Known rows, with every way that one mark hangs from another:
[J [U B L [Z S]]]:  .45  .33  .29  .35 -.34  .28 -.34 -.08 -.27  .08 -.24 -.62  .13  .06 -.20  .24  .13 -.11
[H [U B L Z]]:  .47  .60  .68  .29 -.45 -.01 -.49 -.19 -.35  .02  .10 -.53  .00  .00 -.21  .30  .33  .14
[T J]:  .07  .49  .41  .09 -.08 -.13 -.18  .21 -.18  .10 -.13 -.23 -.10  .04 -.30  .16 -.13 -.01
[T [J [U B]] [Z S]]:  .23  .33  .12  .26 -.17  .29 -.32  .24 -.17  .00 -.23 -.47 -.11 -.07 -.18  .15 -.24 -.03
[T J [Z S]]:  .05  .30  .16  .15 -.09  .16 -.37  .32 -.10  .00  .08 -.32 -.17 -.15 -.34  .22 -.28 -.08
[W [U H L Z]]:  .27  .28  .53  .12 -.19 -.20 -.30 -.22 -.10 -.01  .12 -.29  .04 -.01 -.27  .46  .14 -.03
[U B H L [Z S]]:  .31  .26  .42  .31 -.24  .16 -.35 -.26 -.26 -.01  .16 -.45  .07 -.02 -.21  .49  .24 -.04
[J [U H L]]:  .37  .32  .34  .28 -.16 -.04 -.01 -.01 -.12 -.01 -.18 -.25  .09 -.04 -.02  .12 -.04 -.15
[M [U Z]]:  .35  .31  .55  .29 -.08 -.17 -.27  .12 -.37  .00 -.20 -.36  .06  .03  .02  .19  .04 -.25
[S Z]:  .26  .33  .18  .13 -.08 -.02 -.29  .27  .07  .05 -.01 -.22 -.05 -.04 -.08  .12 -.24 -.03
[Z S]:  .19  .24  .09  .17 -.09 -.01 -.22  .16 -.09  .06 -.05 -.17  .04 -.02 -.18  .01 -.05 -.19
[W [U H L]]:  .31  .28  .39  .11 -.13 -.23 -.17 -.19 -.04  .06  .03 -.14  .02 -.06 -.17  .33  .04  .07
[M U]:  .36  .29  .42  .28 -.04 -.21 -.13  .15 -.29  .07 -.28 -.22  .04 -.02  .12  .06 -.05 -.14
[H [U B]]:  .39  .53  .50  .23 -.30 -.14 -.33 -.03 -.25  .03  .01 -.25 -.05 -.01 -.05  .02  .18  .10
[W [U B H L Z]]:  .40  .32  .61  .16 -.26 -.11 -.37 -.36 -.19  .03  .07 -.40  .05  .00 -.22  .55  .27  .15
[H [U Z]]:  .27  .51  .56  .18 -.27 -.19 -.41  .09 -.25 -.07  .16 -.29 -.02  .02 -.21  .05  .17 -.18
[H [U B L [Z S]]]:  .41  .50  .47  .34 -.43  .13 -.51 -.24 -.32  .03  .16 -.52  .01 -.01 -.24  .32  .29  .04
[T J Z]:  .12  .42  .36  .09 -.12  .02 -.36  .36 -.14  .00  .00 -.32 -.18 -.12 -.31  .24 -.28  .04
[W [U B H [Z S]]]:  .24  .15  .34  .15 -.12 -.08 -.36 -.26 -.15 -.05  .12 -.24  .05  .04 -.20  .36  .22 -.11
[W [U B H L]]:  .44  .30  .47  .16 -.19 -.14 -.22 -.33 -.13  .09 -.02 -.27  .02 -.06 -.13  .42  .17  .26
[U B H L]:  .41  .34  .49  .25 -.22 -.01 -.20 -.22 -.22  .05  .01 -.32  .03 -.05 -.07  .39  .15  .17
[J U]:  .35  .34  .23  .18 -.14 -.08 -.08  .25 -.13  .03 -.36 -.23  .07  .04 -.07 -.14 -.12 -.22

Rows:
 .05  .40  .25  .21 -.13  .11 -.21  .23 -.22 -.01 -.26 -.42  .01  .10 -.34  .10 -.11 -.36
[T [J [U [Z S]]]]
 .22  .20  .35  .24 -.14  .06 -.33 -.16 -.23 -.09  .14 -.29  .05  .05 -.14  .33  .23 -.19
[U B H [Z S]]
 .13  .50  .45  .17 -.16 -.02 -.20  .25 -.24  .01 -.32 -.42  .00  .13 -.31  .13 -.11 -.25
[T [J [U Z]]]
 .46  .35  .55  .31 -.29  .09 -.23 -.18 -.29 -.04 -.16 -.48  .12  .04 -.08  .36  .18 -.06
[J [U B H L Z]]
 .25  .33  .56  .19 -.21 -.05 -.28 -.10 -.21 -.04  .15 -.33  .05 -.02 -.24  .42  .15 -.10
[U H L Z]
 .43  .39  .44  .24 -.26  .05 -.29  .07 -.27 -.01 -.32 -.48  .12  .13 -.10  .07  .11 -.14
[J [U B Z]]
 .15  .33  .33  .17 -.05  .02 -.14  .30 -.12 -.14 -.09 -.24 -.13 -.13 -.10  .15 -.30 -.17
[T [J [U H]] Z]
-.02  .33  .29  .22 -.06  .05 -.10  .10 -.19 -.11 -.11 -.28 -.01  .07 -.23  .19 -.07 -.43
[T [J [U H [Z S]]]]
 .39  .29  .34  .24 -.12 -.05 -.05 -.02 -.19 -.06 -.26 -.21  .07  .02  .08  .03  .04 -.10
[J [U B H]]
 .18  .40  .35  .23 -.27 -.06 -.43  .05 -.24 -.06  .21 -.27 -.01  .01 -.22  .04  .16 -.28
[H [U [Z S]]]
 .20  .23  .36  .25 -.18  .06 -.30 -.13 -.18 -.02  .21 -.31  .06 -.05 -.24  .40  .13 -.23
[U H L [Z S]]
 .37  .54  .64  .22 -.35 -.10 -.48 -.06 -.35 -.05  .10 -.38 -.01  .06 -.14  .15  .30  .01
[H [U B Z]]
 .19  .18  .32  .16 -.17 -.07 -.32 -.25 -.08 -.01  .18 -.28  .05 -.02 -.30  .46  .16 -.17
[W [U H L [Z S]]]
 .31  .45  .35  .20 -.19  .17 -.29  .28 -.20 -.01 -.31 -.46 -.11 -.06 -.16  .14 -.23  .09
[T [J [U B]] Z]
 .21  .56  .51  .23 -.26  .08 -.24  .12 -.25  .07 -.32 -.57  .00  .09 -.37  .29 -.09 -.09
[T [J [U L Z]]]
 .49  .34  .40  .32 -.24  .05 -.08 -.15 -.21  .01 -.26 -.37  .10 -.03  .03  .22  .07  .04
[J [U B H L]]
 .22  .36  .11  .27 -.20  .32 -.28  .24 -.10  .04 -.18 -.52 -.09 -.15 -.29  .23 -.33 -.07
[T [J [U L]] [Z S]]
 .32  .59  .58  .27 -.32  .15 -.29 -.02 -.34  .10 -.37 -.68  .02  .11 -.30  .39  .05  .10
[T [J [U B L Z]]]
 .25  .36  .40  .21 -.12  .10 -.19  .16 -.18 -.13 -.14 -.35 -.13 -.11 -.06  .24 -.19  .03
[T [J [U B H]] Z]
 .05  .43  .52  .17 -.08 -.08 -.12  .14 -.23 -.11 -.17 -.29 -.01  .11 -.21  .21 -.05 -.30
[T [J [U H Z]]]
